Every row comes from one small tree of marks. The marks that hang from a mark follow it in brackets, in alphabetical order. Every link used is in the known rows. Which tree was each row made from?
Known rows:
zudot{fuvu{gukul vano}}: [-24  21 -26  14 -24  15   0 -25 -11  22  13 -46  -1  23 -11  -4 -40 -10
  17  11   5  24  11 -27  42 -12   8  17  33]
rezep{fuvu{gukul vano zudot} sugi{pirik rili}}: [-50  26  -8  20   0   8  -5 -56  -5  32 -13 -92   2  26 -17  -9 -52 -17
  -6   4   9  31   8 -31  34 -53  18   8   2]
sugi{pirik{fonif{mumun}} rili}: [-32  38  -9  35  -5  20 -11 -55  10  32 -15   1 -10  28  -7 -11 -26  -2
   3   0  19  17 -17 -17  40  41  26  -3  -6]
fuvu{gukul vano}: [ -9  19  -7  11 -17  11  -3 -27 -11  21   3 -43   2  33  -9  -8 -41  -3
  13   6   2  26   4 -50  39 -23   7  16  33]
fonif{mumun pirik{fopel{lezitot} koze sugi{rili}}}: [ 24  14   4  32  -9  25 -20 -21 -20  39  -9   2 -20  14  12  -1 -32  -8
  -2   8   7  27 -12   2  42  -2  54  24  28]
pirik{fonif koze sugi{rili}}: [-38  18 -11  45  -9  26  -5 -27  -5  33 -30  30 -29  38  -7   8 -22  -7
   7  10   4   4 -47  20  40  68  33  13   1]
fopel{lezitot{kobar} pirik{fonif koze sugi{rili}}}: [-15  22 -13  40  -5  22   8 -38   0  31 -24  28 -37  28   5  -1 -15 -20
  20  13   2  -4 -22  13  43  34  16  20  -8]
koze{pirik{fopel{lezitot}}}: [ -9  15   0  15  -8   7 -11 -24  -4  25  -9 -85 -11  30  22  -5 -33  -8
  20   4   0  39  23 -31  43   6  33  11  17]
koze{pirik{fonif{mumun} fopel sugi}}: [ 20  15 -14  16   0  18 -26 -37   3  29  -6 -28 -13  36   5  -3 -27 -13
  11  16   2  31  -9  -7  40  33  46  16  -3]
sugi{rili{fuvu}}: [-49  33   9  45 -16  12  -3 -36   2  30 -17 -22 -12  36 -12  -6 -27   7
   7  -3   9  18   2 -36  43  38  15  13  25]
fopel{lezitot{kobar} pirik{koze sugi}}: [-17  14 -17  25  -6  20   5 -31  -3  28  -6   5 -36  28   9  -3 -22 -22
  24  12  -1   5   6  -4  44 -14  14  28  -9]
fopel{lezitot}: [-17  19 -14  23 -16  18   2 -19  -6  28  -1 -27 -11  25  14  -4 -28  -1
  16   1   5  21  16 -29  42  12   9  11  -1]
rezep{sugi}: [-29  16  -3  19 -14   8   0 -34   7  30  -5 -21  -7  35   5  -9 -32  -2
   6   6  12  15   6 -10  41  13  14  18 -15]
fopel{lezitot{kobar} pirik{fonif koze}}: [ -4  30 -22  27  -1  16   8 -35   3  23  -9 -10 -33  27  25  -3  -9 -13
  23   8   3  -1  -8  10  42  25   7  19 -13]
fonif{mumun pirik{fopel koze sugi{rili}}}: [ 21  16   4  30  -9  24 -22 -28 -16  39 -14  11 -19  21   4  -2 -29  -7
  -4   9  10  26 -24   8  42   4  57  27  27]
toma{sugi{rili}}: [-21  15  16  30 -21  20 -11 -24   9  32  -6 -14 -14  32 -14 -11 -16   0
  10   0  17  18 -11 -32  43   9  21  19   3]
toma{sugi{pirik{fonif fopel{lezitot} koze} rili}}: [-41  15   9  36  -8  20 -16 -18   4  26 -18 -66 -27  30  -6  -1 -16 -12
  11   1  19  19 -22   3  40  22  46  10   8]
mumun{fonif{pirik{fopel koze sugi}}}: [ 22  21   1  20  -9  19 -16 -23 -10  30 -14   1 -31  31  15   0 -14  -7
   4  12   1  18 -29  20  43  18  40  23  19]
sugi{pirik rili}: [-64  30   3  32 -14  15  -3 -47   4  32 -23 -23 -12  32 -10 -11 -35  -4
  10  -2  16  22  -3 -32  44  18  22   1   6]
fopel{lezitot pirik{fonif{mumun} koze}}: [  8  30 -20  28   8  23 -12 -36   0  30  -9 -12 -21  16  24  -2 -19 -10
  15   7   9   8  -2  -4  36  15  20   7  -6]
mumun{fonif{pirik{fopel{lezitot} koze sugi{rili}}}}: [ 17  21  10  33 -10  20 -11 -21 -14  34 -23   7 -30  23  16   0 -17  -7
   3   9   1  17 -26  12  44  22  39  16  28]
rili{fuvu{gukul vano}}: [-27  27   0  24 -15   7 -11 -27  -7  17  10 -68  -3  36 -19  -6 -39   2
  11   3   1  24  17 -59  39 -12   7  19  43]
vano{fuvu{zudot}}: [-19  34  -6  20  13  21   2 -31 -14  32   1  -9  -2  29   3  -4 -22   1
   9  -1   7  40   2 -21  39 -19  18  11  13]
koze{pirik{fonif fopel{lezitot}}}: [  3  20  -9  18  -5   9 -11 -26  -1  23 -11 -77 -14  32  24  -2 -23  -7
  18   8   1  30   4 -12  41  43  33   7   7]
fopel{lezitot pirik}: [-10  23 -12  19 -10  17  -1 -34   0  32 -14 -33 -14  20  14  -8 -27  -9
  23   6   8  17  23 -36  41  -5   6   9   1]
rezep{fuvu{vano zudot} sugi{pirik{fonif}}}: [-37  33 -31  16   8  11 -13 -46   6  27  -9 -67  -6  33   5   0 -35 -18
  -7   9  11  15  -7  -2  32 -11  18  11 -25]
rezep{fuvu{vano} sugi{pirik{fonif} rili}}: [-62  32 -13  36   0   4  -8 -53  11  30 -25 -34  -4  42  -8  -4 -38 -11
 -13   6  17  -4 -17   4  38  27  18  13 -11]
fuvu{gukul zudot}: [  4  20 -16   5 -12  22   1 -33 -14  29   3 -73  -7  18  -4  -7 -31  -5
  20   4   1  49  10 -44  36 -30  12   5   5]
zudot{fuvu{vano}}: [-33  27 -29  20 -23  17  -3 -20  -4  23   4  -8  -5  26   2  -1 -32  -9
  13  10   8  15   4 -16  43  10  11  18  26]
fuvu{gukul vano zudot}: [  6  24 -13   3 -11  20  -5 -26 -17  24   3 -58   1  20  -2  -5 -39  -9
  16   5  -1  45   6 -60  34 -50  10   8  31]
toma{sugi{pirik{fonif{mumun} fopel} rili}}: [-11  22   5  27  -8  21 -24 -37  15  30 -10 -39 -14  31 -18 -11 -14  -8
   5   2  26  24 -20 -12  39  18  44  13  -1]
fuvu{vano}: [-19  27 -10  17 -15  13  -7 -22  -3  24  -7   0  -3  36   6  -4 -33  -4
   9   4   6  16  -3 -39  39   3  12  18  26]

Write each row's tree:
[-43  29  13  36 -11  11  -4 -39   4  33 -14 -40  -8  27  -5  -8 -33   0
   3   1  11  27   7 -29  38  10  18  10   5] | rezep{sugi{rili{fuvu{zudot}}}}
[ 23  17  -4  23  -7  26 -25 -28 -12  34  13  20 -22  21  12  -5 -29  -5
   0  11   7  18 -14  -3  43 -10  40  26   2] | fonif{mumun pirik{koze sugi}}
[ 15  23   3  24  -9  21 -16 -27  -7  30  -2  26 -32  29  16  -3 -15  -3
   4  12   0   9 -27   7  45  16  27  18   5] | mumun{fonif{pirik{koze sugi}}}
[  0  20 -21  15 -17  12  12 -19  -5  23  -5 -38 -15  33  13  -3 -16  -7
  16   2   3  25  10  -4  43  11  18  30   6] | pirik{fopel{lezitot{kobar}}}
[ 12  20   8  34  -9  26 -22 -34 -13  39  -1  36 -21  19   6  -6 -31  -3
  -3   8   9  17 -22  -6  44   2  42  22  13] | fonif{mumun pirik{koze sugi{rili}}}
[ 26  33  11  28 -12  21 -18 -33  -8  35 -18 -14 -23  23   1  -4 -13  -4
   2   9   1  32 -17 -13  42  14  34  15  31] | mumun{fonif{pirik{fopel sugi{rili{fuvu{zudot}}}}}}
[ 32  24  -3  16  -4  17 -21 -27 -13  31   2 -28 -15  21  25  -4 -24  -1
   0   4  11  29 -11   5  40  -5  50  26  23] | fonif{mumun pirik{fopel koze}}
[-35  30 -11  39   3  19 -12 -36  -4  30 -26 -37 -19  23   7   1 -28 -10
   5  -2  15  23 -18   8  37  35  48   1  15] | sugi{pirik{fonif{mumun} fopel{lezitot} koze} rili}
[-10  27  -3  14  11  18   5 -35 -21  30  10 -48   2  26 -11  -7 -28   0
  12   1   4  49   9 -32  38 -41  15  10  20] | vano{fuvu{gukul zudot}}
[-47  20   4  44 -19  19  -8 -32  -1  34 -18   4 -18  38 -26  -2 -31  -2
   7   6   4  17  -4 -29  44  34  21  19  16] | pirik{sugi{rili{fuvu}}}
[-10  14  -7  22  -8  17 -18 -36   5  27  -5 -20 -20  40   4  -3 -28 -10
  17  17   0  19 -11 -16  44  44  27  10 -13] | koze{pirik{fonif sugi}}
[-20   8  -6  32 -20  22   0 -17 -12  38 -33 -13 -13  30 -11   3 -31 -12
  11   8   4  28  -4 -11  42  25  33  19  21] | pirik{fopel{lezitot} sugi{rili}}
[ 22  12 -14  19  -1  19 -23 -29  -2  29  -2 -38 -14  29  12  -2 -29 -14
  13  15   0  31   3 -12  40  28  42  13  -2] | koze{pirik{fonif{mumun} fopel{lezitot} sugi}}
[  9  17  -1  21 -13  15  -9 -10 -20  29  -7 -59 -22  21  30   2 -24  -4
   9   4   6  27  -3   5  43   5  41  22  28] | fonif{pirik{fopel{lezitot} koze}}
[  7  13   4  32 -20  19   0 -18 -19  33 -13  -6 -31  26  12   0 -23 -11
   7   9   2  18 -18  16  47  11  41  33  24] | fonif{pirik{fopel{lezitot{kobar}} koze sugi{rili}}}
[ 13  25 -30  19 -14  15  11 -22  -1  21  -9 -30 -18  36  15   2  -6  -7
  15   6   5  16 -10  16  41  52  18  25  -4] | pirik{fonif fopel{lezitot{kobar}}}
[  7  26 -26  24   6  20 -14 -26  -4  26 -15 -21 -17  32  15   7 -14  -5
   5   4   9  20 -30  26  34  45  46  19   8] | pirik{fonif{mumun} fopel koze}
[ 32  11  -8  14 -25  18  -2 -18 -13  30   4 -18 -23  28  10  -4 -20 -11
  10  14   2  23   0   1  48   1  28  36   7] | fonif{pirik{fopel{lezitot{kobar}} sugi}}
[-24  20   6  32  -2  22 -26 -31  10  27 -12 -43 -23  31 -12  -5 -15 -11
   5   0  23  20 -30   4  38  16  54  13   4] | toma{sugi{pirik{fonif{mumun} fopel koze} rili}}
[ -3  12   1  24 -16  22 -15 -21 -14  33   0  -1 -28  29   9   0 -28  -6
   7  12   4  15 -19   1  45   8  34  24   7] | fonif{pirik{koze sugi}}
[-17  29 -17  25   2  18  -7 -40   4  29 -26 -19 -25  31  13   0 -15  -9
  19   9   9   5 -21   5  38  36  21  10  -2] | fopel{pirik{fonif koze}}
[-22  28   1  38 -14  15   2 -35   2  28 -13  15 -21  30 -11  -9 -29 -18
  17  11   1   4  14 -43  45  -9   4  27  24] | fopel{lezitot{kobar} pirik{sugi{rili{fuvu{vano}}}}}
[-61  29 -14  27   3  12  -3 -58   5  39 -22 -70  -9  28  -5  -6 -37 -13
  -6   1  15  25   4  -7  37 -14  23   8 -28] | rezep{fuvu{zudot} sugi{pirik rili}}
[ -2  15 -18  41   0  28 -12 -20 -12  35 -28  10 -23  25   1  10 -23 -13
   3   9   5  18 -31  25  36  48  50  17  14] | pirik{fonif{mumun} fopel{lezitot} koze sugi{rili}}
[-48  36  -7  41   4  20 -14 -50   4  30 -19  -4 -20  28   1  -5 -27  -4
   3  -1  16  13 -29  -1  39  38  37  -1   0] | sugi{pirik{fonif{mumun} koze} rili}
[-71  17   0  24  -4   7  -7 -39   6  26  -6 -50 -19  35   5  -7 -40 -11
   7   4  15  15   2   0  40  -4  30  10 -15] | rezep{sugi{pirik{koze}}}
[ -12   16  -23    9    0   11    1  -46   -6   33    2 -101   -4   26
   -6   -5  -36   -9    0    6    4   33   15   -9   34  -33   11   19
  -28] | rezep{fuvu{gukul zudot} sugi}
[ 19  23 -23  19  -2  27 -17 -48   8  36 -14  27 -16  27  -7  -6 -20 -14
  13  18  11   9 -12 -11  39  23  19  15 -18] | fopel{pirik{fonif{mumun} sugi}}
[  9  22  11  38  -7  20 -27 -29 -14  35  -8 -10 -22  24  -3  -1 -29  -4
  -5   7   8  25 -16   0  42   8  56  29  37] | fonif{mumun pirik{fopel koze sugi{rili{fuvu}}}}
[-23  26 -25  25   6  19 -16 -29  -3  23  -9 -58 -21  25  14   2 -25 -13
   9   2  12  24  -7  12  36  21  45   5   1] | sugi{pirik{fonif{mumun} fopel{lezitot} koze}}
[ 39  20  -2  16 -16  20 -12 -21 -10  32  -7  -2 -22  24  15  -4 -15  -6
   6  13   1  21  -9   0  45  15  27  19  13] | mumun{fonif{pirik{fopel{lezitot} sugi}}}
[-11  26   6  41  -1  16 -28 -48   9  29  -3  -7 -16  35  -8  -8 -30  -3
   6  10   3  20  -7 -31  43  46  32   9   3] | koze{pirik{fonif{mumun} sugi{rili{fuvu}}}}
[-63  16  19  35 -11  19 -17 -28   9  28  -7 -41 -25  32 -13  -9 -24  -8
  11  -2  19  18 -14 -22  42  -7  37  11   2] | toma{sugi{pirik{koze} rili}}
[ -5  18 -16  38   0  27 -15 -29  -7  36 -32  22 -22  33  -6   8 -21 -12
   0  10   8  17 -45  30  36  54  54  20  13] | pirik{fonif{mumun} fopel koze sugi{rili}}
[-81  28  19  41 -13   3  -8 -50  13  30 -13 -51 -11  36 -17 -12 -41  -2
   2   0  18  16  13 -26  43  15  21   7   1] | rezep{sugi{pirik rili{fuvu}}}
[ 38  32   2  13 -13  13 -11 -30  -3  29 -10 -15 -17  28  21  -8  -9   3
   4   6   7  22 -15  -1  44  22  26  17  18] | mumun{fonif{pirik{fopel}}}
[ -1  15  -4  30 -11  13  -2 -33   0  28 -18 -24 -23  38   7  -3 -22 -15
  17  13  -2  22 -11  -2  45  48  34  18   3] | koze{pirik{fonif fopel{lezitot{kobar}} sugi{rili}}}
[ 24  23 -11  17   1  12 -19 -33   1  25  -1 -60  -9  26  26  -5 -25  -6
  13   7   4  33   8 -17  39  29  37   8   4] | koze{pirik{fonif{mumun} fopel{lezitot}}}
[-52  28  19  41 -15   3  -7 -35   7  28 -14 -16  -2  38  -9  -9 -40   0
  -1   3  12  10   4 -34  40  17  15  18  26] | rezep{sugi{rili{fuvu{vano}}}}
[ -1  22  -7  16  -4   8 -14 -35   4  24 -16 -68 -13  39  18  -3 -21  -5
  16   9   4  29  -8  -7  41  49  37  10   8] | koze{pirik{fonif fopel}}
[-55  13  17  30 -11  17 -18 -24   6  28 -18 -65 -24  34 -15  -5 -22 -12
  11  -2  20  26 -16  -9  41  -6  51  16  15] | toma{sugi{pirik{fopel koze} rili}}
